In the rows, zero is written as 128.
Known rows, with every step that occurs:
T R Y: [137 152  90 104 132 144 144 152 150 142 147 117 102 125  96 169 149 154
 106 181  90 163 128]
R X F D: [160 152 123  83 148 169 148 125  91 152 160 143 115 126 128 200 136 127
 116  94 132 155 107]
L R B: [163 152 135 112 118 153 141 155 128 131 138 118 129 137 101 106 150 152
 113 208 104 191 136]
S B R Y: [124 153  96  99 126 124 138 150 118 135 150 106 123 135  92 132 159 147
 119 165  76 159 128]
F X: [143 115 110 109 140 155 118 125 148 137 159 137 106 121 128 159 141 134
 126  68 138 168 119]
S T R: [129 116 117 112 122 117 144 127 121 149 139 107 107 123 103 140 148 179
 103 121  91 171 105]
T S B R: [121 148 122  98 121 138 134 149  89 137 140 105 120 131  94 130 140 131
 128 137  83 162 104]
B R T: [119 132 114  98 133 133 149 147 122 154 140 112 113 127  93  98 145 134
 107 199  92 158 126]
X F D S B R T: [155 136 101  98 145 151 149 122 104 168 164 133 100 112 104 145 144 104
 121  88 106 154  87]
D S T: [143 114 127 128 132 124 134 104 108 148 151 116 104 115 127 115 151 159
 114 162 105 150  98]
F X R: [160 106 108 119 154 159  99 118 142 118 169 148 104 122 125 157 146 137
 125  51 135 164 118]
T S: [137 143 132 102 127 158 129 140 106 129 140 123 111 127 114 147 133 127
 125 130 112 160 113]
X F D S T: [163 123 110 105 144 151 140 108 113 158 165 141  96 112 126 166 143 120
 119  54 129 150  85]
B S: [123 142 137 118 133 142 130 137 119 126 143 126 117 123 119 116 140 110
 131 152 112 154 114]
D F: [152 123 122 118 131 143 133 111 128 141 155 122  98 121 132 116 142 136
 126  75 140 166 118]
D F X R B S T: [156 103 115 130 152 133 107  98 137 134 162 132  94 111 108  96 135 123
 123  27 123 177 105]
B S D F X R L: [136 133 139 122 151 122 116 119 162 126 162 132  86 118 110 117 133 108
 140  53 109 164  87]
B S D F X: [127 131 142 118 135 121 123 119 150 138 160 126  84 119 115 105 127  94
 145  40 118 167  90]
D S T R X F: [149 129 116 118 138 133 149 104  86 172 152 120 100 110 114 155 144 161
 105 181  92 154  80]
D F X R T S: [167 109 113 121 154 155 109 104 133 137 165 136  88 110 109 125 131 115
 122  23 130 175 106]
D S: [146 128 123 126 135 146 133 115 113 144 155 126 103 117 136 122 149 138
 126 182 119 146 107]
R T: [145 134 126 106 131 147 146 132 121 139 143 120 113 123 104 115 145 135
 109 159 103 168 132]
T S B: [137 150 129 103 119 148 130 140  89 127 142 111 120 129 104 143 140 133
 132 108  93 168 107]

Rows:
[165 156 152 110 120 144 144 144 127 144 143 112 104 128  86 106 137 125
 116 143  96 194 109]
L R T S D F
[176 156 139 105 139 156 147 128  92 158 154 131 121 125 115 173 147 147
 105 162 113 173  95]
L R X F D S T
[157 132 101 102 150 147 150 118 132 169 159 136  93 107 114 185 144 137
 111  84 111 154  75]
X F D S T R L
[142 113 125 112 140 131 134 116 134 146 157 125  97 114 130 128 143 134
 121  67 121 152  97]
F D S T
[137 116 118 128 130 121 142 110 111 160 147 111  97 112 115 123 149 166
 110 174  92 156  89]
D S T R
[114 131 132 119 128 118 138 132 116 143 135 111 110 118  98 118 140 138
 115 145  84 164  96]
B S T R
[130 150 112  86 142 149 151 136  85 163 150 128 119 131 111 162 141 139
 109 194 109 148 111]
B R X F
[160 142 125  93 150 154 148 109  82 161 160 138 110 118 126 186 137 136
 110 107 119 151  92]
R X F D S T
[151 159 143 118 123 149 139 157 125 131 135 117 131 133  94  92 145 130
 118 221  96 189 128]
L R B S
[133 128 114 106 138 132 137 135 124 151 161 119 103 119 121 121 146 120
 133  88 108 151  95]
F D S B R
[163 120  91 115 160 158  98 124 159 113 171 149 102 122 114 171 150 134
 117  74 122 160 130]
F X R Y
[139 124 123 105 143 131 145 122 119 161 155 121  97 113 121 149 137 144
 113  96 107 156  89]
F D S T R X
[159 111 112 128 154 147 106 107 142 131 165 138  94 113 114 101 133 111
 131  39 131 175 110]
D F X R B S
[154 120 127 113 146 122 118 110 174 132 171 131  76 123 119 136 139 138
 136   4 124 172  93]
S D F X R L
[121 145 124 106 122 125 150 153 137 148 138 109  97 125  84 101 130 131
 126 163  75 180 105]
T R B S D
[138 113 118 111 139 127 140 123 136 156 155 120  91 111 120 135 141 140
 118  76 110 157  89]
F D S T R
[126 139 149 117 128 118 131 123 138 134 154 120  89 123 115  95 131 100
 143  74 112 163  95]
B S D F
[144 128 140 109 121 117 135 115 147 139 162 116  79 130 124 111 137 133
 139  34 125 170 102]
S D F
[162 133 109  92 142 166 140 126 123 146 163 146 102 121 127 179 141 111
 124  34 141 156 104]
X F D
[159 156 124  91 142 169 148 120  76 150 155 139 121 128 127 192 140 140
 113 153 124 155 112]
R X F
[113 138 129 117 136 116 143 135 132 143 132 111 113 116  95 131 143 150
 110 168  78 163  94]
B S T R L
